What can hang from each mark:
Q536: Q183 Q365
Q183: Q90 Q536
Q365: Q248 Q536 Q569
Q150: Q248
Q538: Q991
Q569: Q991
Q991: Q538 Q569
Q248: Q150 Q365

Each row was made from one small tree. Brackets hold a mark, then the marks that hang from it, in the order of their numbers. Every link used is in the known rows. Write each row's tree.
Known rows:
(Q536 (Q183 Q90) (Q365 (Q248 Q150) (Q569 (Q991 Q538)))): [21.2, 20.9, -32.5, -39.5, 7.1, 32.2, -19.8, -20.3, -26.5, 21.1, -22.9, 40.0, -1.4, 8.4, 22.3, 24.6, 9.2, 2.8, -18.7, 15.0]
(Q150 (Q248 (Q365 Q569))): [-20.6, -17.7, 50.3, 8.6, 2.9, -32.4, -36.1, 13.6, -12.6, -4.1, -20.1, -39.7, -1.2, -35.0, 11.2, -25.2, 38.9, -15.0, -20.6, -1.6]
(Q183 Q90 (Q536 (Q365 Q248 (Q569 Q991)))): [11.9, 28.2, -41.5, -47.9, 9.7, 30.8, -9.1, -11.3, 17.1, 35.9, -5.0, 7.1, 2.7, -22.8, 21.3, 32.9, -33.8, 17.1, -10.6, 1.5]
(Q183 Q90 Q536): [-10.4, 15.5, 8.6, -37.6, -9.8, 11.5, -61.1, 3.9, 38.0, 7.7, 4.1, -23.4, 42.5, 5.4, 52.9, 23.6, -26.5, 25.1, -21.3, -10.3]
(Q538 Q991): [-28.5, 5.9, 24.8, -19.1, -27.2, 42.4, -58.0, -20.6, -2.6, -15.9, 8.8, -25.3, 37.1, -16.5, 35.8, -36.9, 19.5, -13.1, -25.3, 4.3]
(Q536 (Q183 Q90) (Q365 (Q248 Q150) (Q569 Q991))): [12.4, 10.3, -41.5, -36.6, 0.3, -9.1, -0.9, -5.9, -17.7, 24.4, -27.6, 35.7, -1.9, 4.2, 16.4, 40.3, -2.9, 11.7, -4.5, 3.7]
(Q991 Q538 Q569): [-13.1, 29.7, 23.9, -21.4, -11.2, 71.7, -61.6, -30.0, -9.5, -13.8, 23.1, -12.5, 18.8, -14.2, 21.3, -29.7, 27.1, -38.5, -47.4, 22.0]
(Q183 Q90 (Q536 Q365)): [-27.4, 23.5, 26.2, -52.0, -1.6, 9.9, -49.8, -2.4, 48.9, 12.4, 10.0, -29.8, 28.9, 7.9, 51.8, 31.9, -34.3, 27.2, -7.6, -5.5]
(Q183 (Q536 Q365)): [-42.8, 20.6, 37.3, -39.6, -4.1, 11.6, -38.0, -5.7, 40.7, 5.6, 12.2, -45.1, 20.2, -2.1, 39.2, 5.6, -8.7, 9.4, -14.7, 0.5]
(Q183 Q90 (Q536 (Q365 (Q248 Q150)))): [-6.9, 12.4, 10.1, -46.2, 11.0, -24.9, -16.1, -10.0, 32.2, 10.9, 2.1, -0.6, 41.6, 16.8, 34.7, 37.5, 16.0, 44.2, -5.9, 5.6]
(Q248 Q150 (Q365 Q536 Q569)): [-28.4, -24.8, 25.4, 5.3, 4.7, -40.8, -7.1, 20.1, -17.0, 0.6, -29.0, -29.7, 14.8, -5.7, 6.7, -18.6, 43.5, -13.1, 16.8, 18.9]
(Q536 Q365): [-59.2, 18.4, 35.4, -25.3, -18.3, 7.4, -35.5, -6.5, 18.1, -8.9, 12.9, -42.1, 7.8, -8.9, 24.7, -20.9, 1.9, -11.9, -16.6, 7.5]
(Q183 Q90 (Q536 (Q365 Q248))): [-21.4, 29.4, -2.4, -46.9, -4.9, 3.8, -27.5, -7.8, 51.8, 18.1, 11.1, -9.5, 32.8, 3.8, 37.0, 16.4, -28.6, 37.2, -3.4, -3.2]
(Q365 (Q248 Q150) (Q536 Q183) (Q569 (Q991 Q538))): [6.1, 11.8, -52.2, -6.8, -8.5, 27.9, -8.6, -20.3, -57.3, 16.0, -35.6, 28.4, 8.4, 2.9, 5.7, -29.0, 23.1, -15.9, 0.7, 20.2]
(Q248 Q150 (Q365 (Q536 (Q183 Q90)) (Q569 (Q991 Q538)))): [18.0, -5.9, -8.1, -16.6, 5.4, 12.6, -34.8, 7.4, -35.6, 31.1, -56.5, 12.5, 4.7, 34.3, 38.0, 18.5, -0.8, -2.8, 12.7, 16.4]
(Q536 (Q183 Q90)): [-24.2, 15.4, -4.7, -26.3, -36.1, 0.5, -64.8, 12.2, 24.1, 4.7, -8.3, -2.7, 28.7, 18.5, 50.6, 9.8, -39.6, 14.7, -13.8, -16.4]
(Q536 (Q365 (Q248 Q150))): [-38.3, 6.5, 18.5, -20.1, -6.0, -26.2, -1.5, -13.1, 1.2, -10.6, 4.6, -14.2, 20.2, 0.6, 7.2, -15.2, 51.3, 4.6, -14.7, 17.1]
(Q150 (Q248 (Q365 (Q536 (Q183 Q90)) (Q569 (Q991 Q538))))): [9.8, 1.5, 1.6, -6.3, -0.2, 11.5, -52.6, -2.3, -44.3, 31.1, -55.9, -2.0, -7.4, 9.5, 36.1, -7.4, -21.2, -4.0, 16.3, 1.9]
(Q538 (Q991 Q569)): [-10.5, 13.9, 24.1, -26.4, -19.4, 64.8, -52.8, -37.9, -11.0, -11.9, 20.5, -7.1, 33.2, -23.2, 26.0, -21.0, 27.4, -29.0, -27.4, 13.4]

Write each row's tree:
[7.1, 38.8, -45.5, -39.7, -8.7, 60.3, -30.8, -18.0, -9.0, 28.9, -13.9, 32.2, -10.3, -5.2, 24.9, 1.9, -35.4, -5.5, -16.9, 5.7] -> (Q536 (Q183 Q90) (Q365 Q248 (Q569 (Q991 Q538))))
[-12.3, -26.2, 40.3, -2.0, 8.0, -31.3, -17.5, 23.5, -4.8, -4.4, -20.2, -26.0, 11.5, -10.9, 12.5, -0.3, 61.3, -14.3, -24.0, 13.5] -> (Q248 Q150 (Q365 Q569))
[-35.3, 8.8, 9.1, -24.0, -16.5, -32.6, -8.2, -5.8, 9.0, 1.6, -8.2, 2.4, 20.0, 20.9, 19.6, -2.4, 28.5, 14.6, -5.3, 3.8] -> (Q536 Q183 (Q365 (Q248 Q150)))
[-36.5, -17.4, 36.3, 15.0, -1.1, -40.7, -24.7, 10.1, -23.1, 1.9, -29.8, -43.4, 3.3, -28.2, 6.5, -45.2, 21.4, -13.5, 20.6, 4.7] -> (Q150 (Q248 (Q365 Q536 Q569)))
[-23.3, -4.1, -31.1, 3.7, -6.5, -27.8, 6.8, -5.0, -29.3, -8.9, -11.4, 1.5, 26.4, -26.7, -11.5, -39.8, 40.6, -9.5, 11.0, 18.8] -> (Q365 (Q248 Q150) Q536 Q569)
[10.3, 7.5, -16.5, -36.5, 22.8, 5.4, 14.7, -16.8, -12.8, 23.0, -11.2, -0.5, 4.2, -19.6, 5.5, 28.2, 37.1, 5.4, -19.4, 15.0] -> (Q183 (Q536 (Q365 (Q248 Q150) (Q569 Q991))))
[-4.7, -2.1, -53.8, -0.6, -3.5, -6.4, 17.3, -14.7, -55.6, 7.1, -26.1, 6.5, 9.1, -23.2, -12.6, -24.4, 37.1, -15.9, 4.4, 24.2] -> (Q365 (Q248 Q150) Q536 (Q569 Q991))
[-5.2, 0.4, -52.7, -12.0, -14.6, -37.3, -10.9, 6.8, -12.1, 9.3, -26.2, 33.9, 32.5, 3.7, 12.5, -0.2, -9.0, 18.1, 28.5, 0.1] -> (Q365 (Q248 Q150) (Q536 (Q183 Q90)) Q569)
[-23.3, 23.3, -7.2, -32.3, 4.2, 12.2, -7.4, -5.2, 34.1, 13.7, 12.3, -12.8, 12.6, -36.7, 9.3, -8.4, -2.7, 6.6, -10.8, 2.5] -> (Q183 (Q536 (Q365 Q248 Q569)))
[13.1, 32.1, -5.0, -55.9, 20.7, 77.7, -51.0, -20.5, 3.8, 25.2, -3.1, -7.4, 0.3, -12.8, 41.7, 33.9, -28.1, -4.3, -28.6, 9.8] -> (Q183 Q90 (Q536 (Q365 (Q569 (Q991 Q538)))))
[-39.8, -4.4, 4.1, 2.1, -21.8, -18.4, -24.9, 30.3, 11.3, 20.0, -33.8, -20.7, 3.6, 1.6, 22.7, -28.2, -26.5, -10.7, 27.8, -1.3] -> (Q248 (Q365 (Q536 Q183) Q569))
[5.7, 22.1, -13.8, -53.6, 12.7, 36.8, -31.7, -5.8, 13.3, 30.1, -7.2, -12.6, -1.1, -18.3, 35.6, 49.8, -38.5, 6.9, -13.1, -0.2] -> (Q183 Q90 (Q536 (Q365 (Q569 Q991))))
[4.2, 10.2, -43.7, -3.8, 2.1, 33.7, -1.5, -29.2, -64.8, 4.5, -22.3, 10.6, 9.6, -17.9, -6.9, -41.8, 47.7, -26.2, -10.3, 32.8] -> (Q365 (Q248 Q150) Q536 (Q569 (Q991 Q538)))
[26.5, 10.2, -28.5, -47.9, 25.7, 3.0, 2.3, -13.4, -3.9, 28.1, -13.8, 15.9, 12.3, -9.5, 18.3, 55.3, 12.0, 23.8, -12.7, 10.5] -> (Q183 Q90 (Q536 (Q365 (Q248 Q150) (Q569 Q991))))
[-8.6, 5.0, 3.8, -32.8, 19.5, -16.5, 4.6, -7.5, 15.3, 5.7, 3.4, -4.9, 22.2, -23.6, 6.4, 13.6, 41.4, 12.8, -12.3, 10.3] -> (Q183 (Q536 (Q365 (Q248 Q150) Q569)))
[-37.3, -0.4, -15.4, 0.3, -18.6, -33.6, -2.0, -11.3, -19.9, -10.2, -9.9, -11.1, 38.7, 3.3, 2.8, -43.0, 40.6, 3.4, 11.2, 18.2] -> (Q365 (Q248 Q150) Q536)
[-2.7, 7.9, -29.0, -24.5, -1.7, -5.9, 11.6, -8.9, -25.7, 18.8, -25.3, 19.1, -9.3, -5.6, 3.6, 13.1, 23.2, -6.4, -11.2, 9.1] -> (Q536 Q183 (Q365 (Q248 Q150) (Q569 Q991)))
[16.6, -12.6, 28.4, -7.2, 18.3, 30.1, -26.5, -0.1, -40.9, 7.8, -30.4, -17.3, -5.2, -2.8, 17.9, -2.1, 68.6, -31.4, -46.5, 29.0] -> (Q248 Q150 (Q365 (Q569 (Q991 Q538))))
[-4.9, 0.3, -28.8, -12.8, -19.1, 0.5, -27.0, 25.3, -7.4, 42.9, -51.5, -0.9, -6.5, 15.8, 34.8, 12.8, -56.0, -0.3, 29.0, -1.9] -> (Q248 (Q365 (Q536 (Q183 Q90)) (Q569 Q991)))
[-10.3, -19.6, 4.4, -9.5, -4.1, -49.2, -25.2, 31.9, -0.7, 18.6, -44.7, 2.4, 21.1, 24.5, 32.4, 20.6, -8.2, 15.0, 33.2, 1.3] -> (Q248 Q150 (Q365 (Q536 (Q183 Q90)) Q569))
[-39.4, 12.6, -43.5, 3.0, -23.5, -0.1, -4.0, -1.8, -9.4, -2.4, -2.5, -7.2, 16.9, -39.9, -8.9, -62.3, -3.4, -14.9, 13.8, 9.8] -> (Q365 Q248 Q536 Q569)
[2.9, -8.7, 4.9, -4.5, 2.6, 15.0, -22.9, 3.9, -44.3, 25.2, -54.2, -3.6, -3.9, 23.6, 24.3, -7.8, 24.3, -21.5, 5.6, 21.8] -> (Q248 Q150 (Q365 (Q536 Q183) (Q569 (Q991 Q538))))
[-19.0, 4.5, -35.3, -13.9, -27.4, -42.7, -20.5, 0.8, -3.2, 7.8, -25.3, 20.6, 44.8, 32.9, 28.3, -3.3, -9.0, 31.1, 27.7, -0.1] -> (Q365 (Q248 Q150) (Q536 (Q183 Q90)))
